What can hang from each mark
tutem: butu reki
murur: goto reki
butu: goto nive tutem zuluga
nive: butu
goto: butu murur
reki: murur tutem
zuluga: butu murur

Every row comes from one small tree of marks. The marks that hang from a mark follow it in brackets, in alphabetical order. Every link used is in the known rows. Which tree was each row made from?
Known rows
goto{butu{tutem zuluga} murur}: [  2  17  26  -6  52  69   5   9  -2  22 -42 -30 -16  -4  22   3  14  18
   3  18 -20  30   3]
zuluga{murur{goto reki}}: [-17  24  16  22 -66  -8 -20  20   4  38 -32 -18   9 -22  23   4  60  15
   0   6  -4 -10  18]
reki{murur tutem{butu{goto}}}: [ 14  17  -4 -38  73  50  32  16  10   7 -47 -37 -21 -43  18   2   4  35
  -7   5 -21   1 -39]
murur{goto}: [-11  17   6   1  -4   8 -25  12  12  15 -36 -19   3 -38  26   2  39  17
  -3   2   2   5 -10]
zuluga{murur{goto{butu} reki}}: [-13  24  20  25 -64  10  -8  25   5  30 -35 -24   1  -5  18  10  60  26
   1   9 -19   0  19]
reki{murur tutem{butu{zuluga}}}: [ 13  28  -3 -33  92  41  -6   9   8  11 -51 -31 -30 -21  21  -2  -4  19
   9   7 -19  17 -39]
tutem{butu}: [ -1  17   4 -13  19  20 -43  11  17  16 -42 -22 -18 -35  33  -5  24  36
  -7  10  -8  14 -26]
butu{goto nive zuluga}: [  0 -43  20 -21  41  61  -7  19   7  25 -11 -44  -3 -37  25   6   9 -19
 -29  -3  -2   3   8]
goto{butu{tutem zuluga{murur}}}: [ -2  -4  29   1  35  64 -15  17   5  34 -18 -31 -17   2  24   6  15   8
   0  17 -19  30  18]
butu{goto nive tutem{reki} zuluga}: [ -5 -66  27  -7  42  95 -28  23  13  20 -16 -51   2 -65  26  17   4 -28
 -33  -1  -7   6   5]
nive{butu}: [  6  22  12  -7  13 -10 -57  13  10  14 -26 -30  -4 -29  30  -4  23  17
 -13   6 -12   3 -24]
zuluga{butu{tutem}}: [ -9  -3  11 -11  20  51 -31  11  10  26 -30 -26 -11 -40  32  -2  23  13
  -9  17  -5  13   2]
goto{butu murur{reki}}: [  2  42  14   1 -28  22  10  15  -4  27 -51 -20  -6  -3  21  -3  52  44
  -4  14 -24   1  -6]
nive{butu{goto tutem}}: [  4 -11  26  -5  36  37 -13  20   8  16 -22 -42   1 -57  30   8   7   3
 -23   5  -6   1  -7]
murur{goto{butu{zuluga}} reki{tutem}}: [ -5  15  22   9  10  31  32  19   2  16 -44 -30 -12 -20  14  21  31 -10
   6   0 -19  12  -3]
goto{butu}: [  4  12   8 -11  16  32 -14  14  13  16 -29 -24 -13 -12  25  -2  32  35
 -12  10 -15  17 -19]
goto{murur{reki}}: [ -3  40  10  -1 -28   4   0  11  -6  35 -49 -15   1 -19  25  -9  51  34
  -5  11  -9  -8  -7]
tutem{butu{nive}}: [ -2  -5  10 -21  14  39 -66   8  14  14 -45 -34  -3 -32  29  -2  22  20
 -23  11 -10   0 -11]
butu{goto nive zuluga{murur{reki}}}: [ -5 -37  30   0 -21  45  -1  27  -1  49  -8 -42   2 -22  22   8  30 -21
 -25   0  -9 -12  35]
zuluga{butu}: [ -5   6   1 -14   3  22 -34  13  14  23 -24 -23 -20 -29  31  -6  33  19
  -6  12 -10  14 -12]
zuluga{butu{nive} murur}: [ -8 -11  12 -16 -24  36 -61  12   9  33 -15 -34  -5  -7  23  -1  39   5
 -18  18 -23  -2  20]
butu{goto zuluga}: [  1 -21  15 -12  45  41  17  21   9  27  -8 -32 -19 -41  28   3  11  -3
 -13  -4   0  17  -8]
tutem{butu{zuluga{murur{goto}}} reki}: [-15   0  15  22 -14  22 -69  24  22  14 -31 -31 -23 -37  25  16  31   8
  15   4 -26  28 -12]
nive{butu{goto zuluga}}: [  8 -14  23  -5  43  18 -18  26  10  18  -9 -43 -18 -43  28   7   3 -10
 -14  -5 -11  13 -14]
goto{butu{nive tutem}}: [ -1 -19  23 -16  29  81 -34   9   7  16 -37 -38  11 -19  24   5  19  11
 -31  17 -11   4  11]
zuluga{butu{tutem} murur{reki}}: [-14   4  21  10 -43  35 -26  19   2  49 -27 -24  -5 -24  30   0  44  10
  -4  20 -11   0  28]

Write each row's tree
[-11 -44  26 -14  -3  84 -20  19   7  35  -9 -46   2 -35  24  11  23  -8
 -27  17 -17  -6  38] | zuluga{butu{goto nive tutem} murur}
[  5  13  28  -6  31  37  -1  14  -2  14 -36 -40   2 -44  25   7  14  16
 -14  11 -18   0  -5] | nive{butu{goto{murur} tutem}}
[  3 -20  20 -16  36  60 -34  13   8  18 -26 -40 -10  -3  20   5  16  -3
 -20   8 -17  17   3] | goto{butu{nive zuluga}}
[ -8 -16  22   9  18  51 -49  19  11  33 -13 -30 -10 -31  29   8  21  -4
  -2  11 -15  24   2] | butu{tutem{reki} zuluga{murur}}
[ -8 -27  16 -13  27  69   9  20  11  24 -18 -35 -13 -57  31   6  17   7
 -17  10  -5  10   6] | zuluga{butu{goto tutem}}
[  7  20 -12 -13  25  31 -66  19  22   6 -51 -29 -19 -41  27  -6  23  50
  -4   7 -20   8 -52] | tutem{butu reki{murur}}
[  2   5  21 -23   0  47  49  12 -10  23 -44 -38  13 -33  13  11  36  -1
 -26   6 -22 -28   4] | butu{goto{murur{reki{tutem}}} nive}
[ -1 -52  18  -9  30  72 -49  26  22  10 -25 -51 -20 -61  26  17   7  -8
 -25  -3 -20  12 -17] | tutem{butu{goto nive zuluga} reki}
[ -5 -27  30  -3  40  65  13  22   3  41  -3 -35 -11 -33  28   7  10  -8
  -9   8  -4  18  23] | butu{goto tutem zuluga{murur}}
[-10  26  12   3 -14   3  18  12   2  19 -48 -20   9 -40  19  11  45   2
  -2   1  -4 -11  -9] | murur{goto reki{tutem}}
[  3   3  10 -34  42  46 -34   3  10   6 -48 -35  -2 -32  22   7  15   8
 -19  12 -21  -2 -21] | reki{tutem{butu{nive}}}
[  6  26  15 -11  36  42   5  12   1  20 -37 -26 -24   6  20  -1  24  26
   5  12 -27  30 -11] | goto{butu{zuluga} murur}
[  4 -39   8 -20  37  90 -27  22  11  14 -34 -50  13 -58  21   7  12   9
 -37   4  -9 -17  -9] | butu{goto nive tutem{reki{murur}}}
[ -5 -42  23 -21  34  80  -7  13   5  23 -24 -43  16 -53  27   7  13  -5
 -39   7   3 -10  15] | butu{goto nive tutem}
[ -4 -39  11 -24   5  60 -16  19  12  21 -15 -43  -7 -43  25   6  25  -3
 -31   6 -13  -6   8] | zuluga{butu{goto nive}}
[  1  -1  19   8  15  23 -78  18  15   9 -31 -36   1 -56  31   8  19   7
 -17   8 -17   7 -27] | nive{butu{tutem{reki}}}
[  5   0   9 -27  52  46  28  16  13   7 -36 -33 -19 -54  24  10  10  20
 -10   5 -19  10 -31] | reki{tutem{butu{goto}}}
[ -7 -29  17  -8  12  67 -71  11  13  16 -33 -37  15 -51  28   7  25  -2
 -33  11  -8  -4  -5] | butu{nive tutem{reki}}
[  2  30  -1 -18  74  32  -6  11  10   3 -60 -33 -22 -30  16   8   3  10
  18   3 -16  16 -31] | reki{murur{goto} tutem{butu{zuluga}}}
[ -7  10   0   5  18  46 -44  18  14   7 -50 -30   9 -54  22   6  27  23
  -3   5  -4  -1 -21] | butu{tutem{reki{murur{goto}}}}
[-12   8  20   7  16  54  -9  13  11  10 -43 -28   3 -31  23  12  29  20
  -6  12  -6  16   4] | murur{goto{butu{tutem}}}
[-18  13   8   7 -38  11 -38  18  12  26 -21 -24 -11 -19  22   5  48  14
   9  13 -18  11  13] | zuluga{butu murur{goto}}
[ -7 -11  30  -7 -11  70  19  14 -10  35 -45 -39  21 -42  22   6  33   4
 -32  10  -4 -25  27] | butu{goto{murur{reki}} nive tutem}
[-10  19  15  18 -42  16  -2  21   8  20 -46 -23   1 -24  21   9  52  24
  -5   4  -8   0   0] | murur{goto{butu} reki}
[  4  -6  20 -18  53  50  24  20  10  23 -18 -38 -31 -29  20  15   5   0
   3   6 -28  22  -9] | reki{tutem{butu{goto zuluga{murur}}}}
[ -7  -2   7   7  43  54 -42  20  12  13 -44 -34  -3 -49  21   8  13   0
   4   1  -3  13 -15] | butu{tutem{reki{murur{goto}}} zuluga}
[ -1  23  15  -1 -19  28  20  20   1  25 -52 -28 -14 -42  27   1  37  41
  -7   7 -16  -4 -10] | tutem{butu{goto{murur{reki}}}}
[  2  38  -6 -22  46  18  10   8   5   7 -51 -25   3 -28  13   3  25  20
   5   4 -10  -6 -29] | reki{murur{goto} tutem}
[ -3 -17  27  11  16  70 -38  24  13  26 -17 -35 -18 -15  23  14  21   6
  -2  14 -30  33   2] | goto{butu{tutem{reki} zuluga{murur}}}
[ -3 -16  21 -13  14  37 -51  12   3  37 -11 -34   0  -1  23   0  24 -12
 -15  10 -12   6  20] | butu{nive zuluga{murur}}
[ -1 -16  16 -18  41  47 -64   9  12  19 -38 -38 -15 -27  29   1   8  -2
 -15   7 -10  14  -5] | tutem{butu{nive zuluga}}
[  6 -11  16 -24  76  54  28  18  12  12 -29 -38 -32 -48  24  13  -3  -2
  -3   1 -18  23 -26] | reki{tutem{butu{goto zuluga}}}
[  3   1  28   0  55  26 -52  13   5  20 -25 -37  -7 -35  32   3  -1 -14
  -9   7  -5  18  -6] | nive{butu{tutem zuluga}}
[ -5   8  20  10 -21   7 -20  21   0  51 -15 -22 -10  -8  27  -4  39   1
  -1   6  -6   6  14] | butu{zuluga{murur{reki}}}
[  5 -18   3 -12  42  72  -3  25  13  16 -31 -38  -2 -62  25   3  14  26
 -21   3  -7  -1 -24] | butu{goto tutem{reki{murur}}}
[  4  16  15 -21   8  52 -20   6   1  13 -46 -34   2   6  17   0  36  31
 -19  17 -29   2  -1] | goto{butu{nive} murur}
